Each row was made from one small tree. The marks that hang from a mark follow it in brackets, in alphabetical order. Every link used is in the known rows. Write each row's tree.
Known rows:
noza{fori{tiru} letis}: [ 1.48 -4.21  0.17 -0.54  0.30  1.14 -0.09 -0.90 -0.70 -1.07 -0.57 -1.04
  1.10  0.67 -0.98 -1.27  2.12 -1.06  1.95 -1.45 -1.41 -1.76  2.53  2.73]
noza{fori lako letis}: [-0.16 -2.51  0.92  0.18  0.29 -2.00  0.26 -0.48 -0.71 -1.05  2.94 -2.28
  2.45  0.45 -2.28 -1.05 -1.70 -0.31  1.47 -0.40  1.14 -0.57  1.12  0.13]
loro{lako letis{tegob} tiru}: [ 2.02 -0.89 -0.20 -0.87  1.08  2.30  1.15  0.49 -0.69  1.04 -0.88 -0.72
  2.44  0.85  1.59 -0.83  2.70  1.54 -0.48  0.10  0.02 -0.36 -1.25 -0.99]
loro{letis}: [ 2.83 -2.06 -1.54 -1.16  1.62  3.38  1.14 -1.27  0.17 -1.01 -1.50 -1.95
  1.44 -0.07 -2.50 -0.60  0.73  0.57  1.55 -1.43 -1.45 -2.32  0.56 -4.19]
noza{fori lako}: [-2.33 -2.47 -1.24 -0.13  0.73 -0.95  0.87 -1.03 -0.61 -1.46  2.82 -2.00
  1.41 -0.11 -3.54  0.10 -0.14  0.64  1.79 -1.10 -1.76 -0.49  0.00 -0.18]
kufa{lako}: [ 0.04 -2.54 -2.95 -1.71  1.94  5.85  1.27 -1.60 -0.47 -2.59 -0.53 -1.38
  3.53 -1.03 -4.14  0.21  3.21  0.41  2.24 -1.75 -6.62 -2.62  0.84 -2.43]
loro{lako{noza} letis{tegob} tiru}: [ 2.55  0.25  1.39 -0.20  1.63 -0.09  1.33  0.14 -1.23  0.46 -1.53 -0.78
  3.31  0.65  2.14 -0.11  0.40  2.24 -1.19  0.71 -0.91 -1.50 -0.65  0.80]
supil{lako{noza{letis}}}: [ 2.63  0.89  0.22 -2.76  2.29 -0.80  1.12 -1.72 -1.76 -1.12 -1.89 -0.32
  1.83  0.04 -2.44 -0.48 -2.83  0.97  3.16 -1.64 -1.86 -3.33  2.59 -2.96]
tegob{letis}: [ 2.12 -1.81 -0.55 -1.12  0.62  3.23  0.66 -2.13  0.73 -2.19 -2.20 -1.39
  1.17 -0.87 -3.34 -0.64  4.05 -0.34  2.05 -2.64 -2.84 -1.71  1.31 -2.18]
kufa{lako{loro{letis{noza}}}}: [ 2.89  0.29  0.20 -0.06  2.57  1.10  1.13 -2.13  0.82 -2.72  1.13 -2.85
  4.10 -0.86 -0.46  1.20 -0.57  0.69  0.09 -0.55 -2.73 -3.82  0.47 -3.13]
kufa{lako{loro{tiru} noza{letis}}}: [ 2.13  0.22  0.72 -0.51  2.00 -1.18  0.55 -2.16 -1.64 -2.48  0.41 -1.14
  5.29 -0.24 -0.75  0.37  1.64  0.23  0.61 -0.48 -5.18 -4.30  2.10  2.29]
noza{letis}: [ 2.35 -1.49 -1.18 -1.66  1.01  3.25  0.61 -1.31  0.62 -1.79 -1.28 -1.25
  1.40  0.03 -1.81 -1.19 -0.08 -0.51  2.64 -1.78 -0.96 -2.18  1.36 -3.24]
kufa{lako{noza{fori{tiru}}}}: [-0.75 -4.24  0.07  0.05  1.63  0.74  0.72 -1.29 -2.14 -2.54 -0.23 -0.87
  4.12 -0.55 -2.64  0.77  2.90  0.24  0.94 -0.86 -7.52 -3.24  2.50  5.56]
tegob{letis{noza{fori{tiru} lako}}}: [ 0.52 -3.97  2.97  0.97  0.23 -2.95 -0.05 -0.63 -0.16 -1.15  1.40 -2.45
  2.05  0.00  0.12 -0.56  2.14 -0.64  1.18 -1.36 -1.43 -0.82  1.25  3.39]
kufa{lako{loro noza}}: [ 1.01  1.21 -1.38 -0.35  2.78  0.51  1.35 -3.43 -1.15 -3.98 -0.41 -1.48
  3.63 -1.69 -3.74  1.86  0.28  1.37  0.65 -1.06 -5.73 -4.64  1.49 -0.28]
lako{loro noza{fori letis}}: [ 1.79  0.96  1.40  0.54  1.30 -4.70  0.33 -3.00  0.09 -3.32  1.14 -1.35
  1.79 -0.47 -1.09  1.02 -3.29  0.14  0.53 -0.39 -0.11 -2.83  2.40  2.25]
letis{noza{fori lako{loro}} tegob}: [-1.46  1.49 -0.02  0.91  1.34 -5.32  0.59 -2.24  1.27 -2.23  6.39 -2.50
  0.85 -0.72  0.02  1.86 -2.32  1.33  0.77 -0.01  0.75 -0.11 -2.16  0.86]
fori{tiru}: [ 1.09 -2.92 -2.87 -1.45  1.53  4.47  0.78 -1.65 -0.80 -1.19 -3.26 -1.02
  0.01 -0.10 -2.31 -0.70  4.03  0.02  3.27 -2.57 -4.75 -2.99  1.07 -0.85]
letis{noza tegob}: [ 0.25 -0.20 -2.11 -1.31  1.84  2.12  1.01 -1.42  2.71 -1.91  1.77 -1.39
  0.70 -0.83  0.86  0.86  0.38  0.60  2.79 -1.55 -2.77 -1.17 -2.06 -3.28]
tegob{letis{noza{fori lako}}}: [-0.23 -2.31  2.57  1.00  0.28 -3.30  0.31 -0.93  1.32 -1.82  3.35 -2.87
  2.49 -0.51 -0.69  0.05 -0.11 -0.29  1.00 -1.17 -0.80 -0.24  0.48  0.68]
letis{noza{fori{tiru} lako} tegob}: [-1.47 -2.58  0.41  0.60  1.00 -2.17  0.41 -0.31 -0.02 -0.65  4.23 -2.03
  1.14  0.29  1.02  0.19  0.71  0.57  1.75 -0.36 -1.33  0.09 -1.59  2.74]
letis{noza{lako} tegob}: [-0.33  0.19 -0.88 -0.80  1.72 -0.10  1.02 -0.74  1.03 -1.36  3.20 -2.31
  1.58 -0.56  0.08  0.32 -1.47  1.14  1.95 -0.60 -0.98 -0.50 -2.56 -3.21]
kufa{lako{loro}}: [ 0.73 -0.10 -3.20 -0.87  2.29  3.13  1.11 -3.07 -0.41 -3.45  0.24 -1.52
  2.79 -1.31 -4.06  1.12  2.32  0.81  1.55 -1.67 -5.30 -3.32  0.77 -1.95]

Write each row's tree:
[ 1.35  0.30 -0.03 -0.58  1.06 -2.60  0.20 -1.69 -1.74 -0.47  1.61 -1.99
  2.10  0.62 -0.82 -1.08  0.57  0.24  1.53 -0.76 -0.21 -2.41  0.70 -0.52] : noza{lako{loro{tiru}} letis}
[ 0.97 -2.12 -0.22 -0.67  0.15  0.55  0.18 -1.09  0.98 -1.74  2.93 -0.75
  1.51  0.16 -0.75 -0.39  0.28 -0.32  1.34 -0.39  0.43  0.60 -0.06  0.85] : noza{fori letis{tegob}}
[-1.52 -1.64 -1.01 -0.68  1.13 -0.45  0.68 -1.34  3.03 -2.18  4.01 -1.31
  0.93 -0.66  1.07  1.39  0.24  0.22  2.01 -1.09 -2.27  0.00 -1.70  0.84] : letis{noza{fori} tegob}
[ 1.90 -0.89  0.16 -0.32  2.39  0.48  0.77 -1.66  0.56 -1.35  1.56 -2.48
  4.46 -0.11  1.30  0.86  2.64  0.32  0.52 -0.69 -5.01 -3.38  0.14 -0.27] : kufa{lako{loro{letis{noza} tiru}}}
[ 2.69  2.12 -0.22  0.01  1.09 -2.23  0.51 -1.84 -1.15 -1.73  2.79 -2.15
  1.44 -0.05 -1.61 -0.59 -1.98  1.15  0.46  0.03  3.23 -0.83 -0.91 -2.64] : noza{lako{loro} letis{tegob}}
[ 2.29 -1.54  1.11  0.71  1.66 -3.04  0.29 -2.06  0.83 -1.49  0.81 -2.36
  0.68  0.26  1.65  0.87  0.32 -0.12  0.67 -0.91 -0.69 -2.89  1.07  2.11] : lako{loro{letis{noza{fori{tiru}}}}}
[ 3.18  1.07  0.78 -0.04  2.24 -0.73  0.84 -2.80 -1.36 -3.72 -0.16 -1.64
  4.73 -0.98 -2.34  0.70 -1.59  0.63  0.24 -0.53 -2.84 -4.49  2.49 -0.19] : kufa{lako{loro noza{letis}}}
[ 0.84 -4.04  1.38  0.40  0.30 -1.39 -0.05 -0.18 -2.09 -0.48  1.16 -1.82
  2.09  0.99 -1.46 -1.73  0.42 -0.47  1.64 -0.61  0.32 -0.94  2.00  2.55] : noza{fori{tiru} lako letis}
[ 3.19  1.81 -1.91 -2.02  2.80 -0.36  1.46 -3.06 -1.48 -0.82 -1.15 -1.28
 -0.10 -0.16 -3.81  0.26 -0.74  1.97  2.16 -1.80 -0.46 -2.65  1.01 -5.05] : supil{lako{loro{letis}}}
[ 0.32 -2.83  1.51  0.08  0.57 -0.73  0.26 -1.64  2.80 -2.61  1.73 -1.89
  1.68 -0.76  0.21  0.62  1.74 -0.98  1.72 -2.01 -2.53 -0.67  1.01  1.20] : tegob{letis{noza{fori}}}
[ 0.28  0.31  2.65  1.53  0.77 -5.77  0.23 -2.56  1.14 -2.70  3.97 -3.03
  1.78 -0.83 -0.49  1.03 -0.82  0.09  0.29 -1.23  0.71 -0.74  0.46  1.04] : tegob{letis{noza{fori lako{loro}}}}
[ 1.85  0.72  0.65  0.55  1.57 -3.31  0.52 -2.28  2.56 -2.18  4.30 -2.21
  1.10 -0.37  1.63  1.77 -1.64  0.79 -0.26  0.09  1.33 -0.49 -1.48  0.11] : lako{loro{letis{noza{fori} tegob}}}
[ 2.29  2.44  0.36 -2.17  2.47 -4.12  0.69 -2.90 -2.19 -0.67 -0.98 -0.03
  1.42  0.53 -0.96  0.05 -0.65  1.15  2.83 -1.67 -3.00 -3.86  2.21  0.45] : supil{lako{loro{tiru} noza{letis}}}
[-0.75 -2.99 -0.65 -0.30  1.11  0.10  0.31 -1.17  1.65 -1.26  2.19 -1.00
  0.30 -0.09  1.93  0.79  2.38 -0.18  2.32 -1.23 -3.23 -0.39 -1.04  3.29] : letis{noza{fori{tiru}} tegob}
[-2.13 -1.11 -0.05  0.26  1.08 -2.91  0.68 -0.64  1.37 -1.52  5.69 -2.17
  1.67 -0.31  0.19  0.99 -1.32  0.79  1.65 -0.15 -0.92  0.66 -2.25  0.61] : letis{noza{fori lako} tegob}
[ 1.51 -2.38 -0.08 -1.45  1.84  1.16  0.79 -0.46  1.60  0.12  0.05 -1.90
  2.27  0.66  2.37 -0.26  2.26 -0.07  2.20 -1.37 -3.77 -2.65 -0.18 -1.45] : loro{letis{noza} tiru}
[ 1.35 -1.22  2.01  0.78  1.39 -0.90  1.12  0.36  1.63 -0.92  0.27 -2.28
  2.60  0.31  2.48  0.57 -2.91  0.62 -0.68  0.01  1.28 -1.12  0.40 -1.03] : loro{lako letis{noza{fori}}}
[-0.79  1.60 -0.85 -0.27  1.79 -3.63  0.64 -1.79  0.50 -0.86  4.32 -2.09
  1.28 -0.18  1.84  1.00  0.92  1.31  1.78 -0.71 -2.16 -1.11 -2.78 -0.07] : letis{noza{lako{loro{tiru}}} tegob}
[ 1.07  3.53 -2.06 -1.76  3.31 -2.73  1.60 -3.95 -1.66 -2.26 -1.54 -0.42
 -0.13 -0.90 -3.82  1.52 -2.10  2.27  2.99 -2.18 -3.74 -3.98  1.41 -2.57] : supil{lako{loro noza}}
[ 1.90 -0.43  0.00 -0.69  0.67  0.41  0.65 -0.44 -0.96 -0.84  2.37 -1.89
  2.13  0.18 -1.65 -1.37 -1.47  0.72  1.23 -0.17  2.01 -0.35 -0.81 -2.92] : noza{lako letis{tegob}}
[-0.94 -0.23 -0.41  0.63  2.05 -2.00  0.96 -3.12 -0.85 -4.22  2.01 -1.46
  3.86 -1.43 -3.47  2.40 -0.18  1.12  0.13 -0.60 -5.32 -3.22  1.58  3.39] : kufa{lako{loro noza{fori}}}
[ 2.70 -0.90  0.91 -0.53  1.59  1.95  0.95 -1.07 -0.88 -2.70  0.93 -1.00
  5.39 -0.67 -1.60 -0.05 -0.26  0.64  0.00  0.24 -2.84 -2.20  0.86  0.08] : kufa{lako{noza{letis{tegob}}}}
[ 1.80 -3.63  0.06 -0.50  0.16  1.05 -0.12 -0.77 -0.37 -0.94  1.10 -0.53
  0.97  0.63 -0.07 -1.01  2.53 -0.73  1.53 -0.67 -0.30  0.10  0.67  3.41] : noza{fori{tiru} letis{tegob}}
[ 1.59 -1.61  1.17  0.97  0.71 -4.12 -0.21 -1.72 -2.25 -1.38  1.78 -2.18
  1.25  0.61 -1.41 -0.85 -0.54 -0.04  0.78 -0.37  1.51 -1.74  2.01  2.72] : noza{fori{tiru} lako{loro} letis}
[-1.97 -1.25 -0.49  0.19  1.79 -2.90  0.59 -2.72 -1.25 -2.98  2.52 -0.83
  4.21 -0.70 -1.93  2.12  2.91  0.80  0.52 -0.69 -7.74 -3.02  1.38  5.92] : kufa{lako{loro{tiru} noza{fori}}}
[ 3.77  1.16  1.37  0.25  1.88  0.38  1.66 -0.28 -0.97 -1.06 -2.17 -1.39
  2.87 -0.18  0.39  0.31 -2.60  2.46 -1.65  0.87  1.68 -1.92 -0.30 -1.97] : loro{lako{noza} letis{tegob}}
[ 3.59  2.04  0.51 -0.34  1.94 -2.40  0.68 -3.13 -0.16 -3.15 -1.14 -1.59
  1.64 -0.56 -1.31  0.44 -2.94  0.54  1.05 -0.90 -0.16 -4.26  2.13 -1.15] : lako{loro noza{letis}}
[ 3.19  0.80  1.16 -0.13  1.66  1.54  1.44  0.21  1.63 -0.58  0.17 -2.01
  2.39  0.03  2.83  0.15 -2.42  1.65 -0.86  0.34  2.28 -1.09 -1.64 -4.00] : loro{lako letis{noza tegob}}
[ 1.33 -1.02  1.75  0.07  0.99 -0.89  0.68 -0.98  1.02 -1.68  0.92 -2.93
  2.47 -0.63 -0.97 -0.46  0.25  0.01  1.74 -1.73 -1.00 -1.76  0.22 -2.84] : tegob{letis{noza{lako}}}
[ 2.60 -0.58  1.74  0.81  1.19 -4.47 -0.03 -2.77 -1.27 -2.48 -0.40 -1.11
  1.23  0.12 -0.07  0.39 -0.97 -0.21  0.64 -0.67 -0.56 -3.46  3.16  4.77] : lako{loro noza{fori{tiru} letis}}
[ 2.94  0.32  0.52 -0.96  1.30  0.28  0.75 -1.40  0.06 -2.15  0.10 -0.86
  2.50 -0.47 -0.38 -0.24 -1.64  0.50  0.74 -0.41 -0.07 -2.09  0.46 -0.98] : lako{noza{letis{tegob}}}
[ 2.25  0.18  1.88 -0.77  1.34 -0.77  0.87 -0.05 -1.28 -0.45 -2.37 -0.55
  3.66  0.72  1.96 -0.84 -0.57  0.49  0.34 -0.29 -1.22 -3.07  2.04  0.69] : loro{lako{noza{letis}} tiru}
[ 0.07 -1.80  1.00  0.01  0.13 -2.27  0.25 -0.30 -0.55 -0.95  4.63 -1.69
  2.46  0.37 -1.60 -0.84 -1.14  0.31  0.57  0.50  2.27  1.02 -0.55  0.44] : noza{fori lako letis{tegob}}
[ 0.22 -1.52  1.77  0.76  1.03 -3.32  0.68  0.20  0.98 -0.60  5.28 -3.06
  2.78  0.16  0.96  0.38 -2.28  0.93 -0.12  0.85  2.00  0.64 -1.90 -0.45] : loro{letis{noza{fori lako} tegob}}
[-0.29 -0.97  0.99  0.12  0.44 -5.31 -0.12 -1.63 -1.17 -0.71  4.11 -1.84
  2.06  0.83 -0.77 -0.54  0.26 -0.01  1.13 -0.34  0.14 -0.91  0.97  3.04] : noza{fori lako{loro{tiru}} letis}
[-1.92  1.07 -0.94 -1.51  2.31 -5.75  0.87 -3.17 -1.70 -1.19  1.28  0.21
  0.64  0.01 -1.93  1.88  0.83  1.62  2.67 -1.77 -5.44 -2.32  1.40  3.84] : supil{lako{loro{tiru} noza{fori}}}
[ 2.18 -0.16  1.21 -0.46  1.53  0.90  1.16  0.73  1.27  0.81  0.39 -1.50
  2.81  0.73  4.71 -0.09  1.02  1.25 -0.07  0.24 -0.23 -0.61 -1.89 -1.38] : loro{lako letis{noza tegob} tiru}
[-0.83 -0.57  0.25  0.98  1.62 -5.14  0.24 -2.08 -0.30 -1.72  2.74 -2.65
  0.60 -0.10  0.43  0.98 -0.85  0.39  1.49 -1.02 -1.33 -2.30  0.34  2.74] : letis{noza{fori{tiru} lako{loro}}}
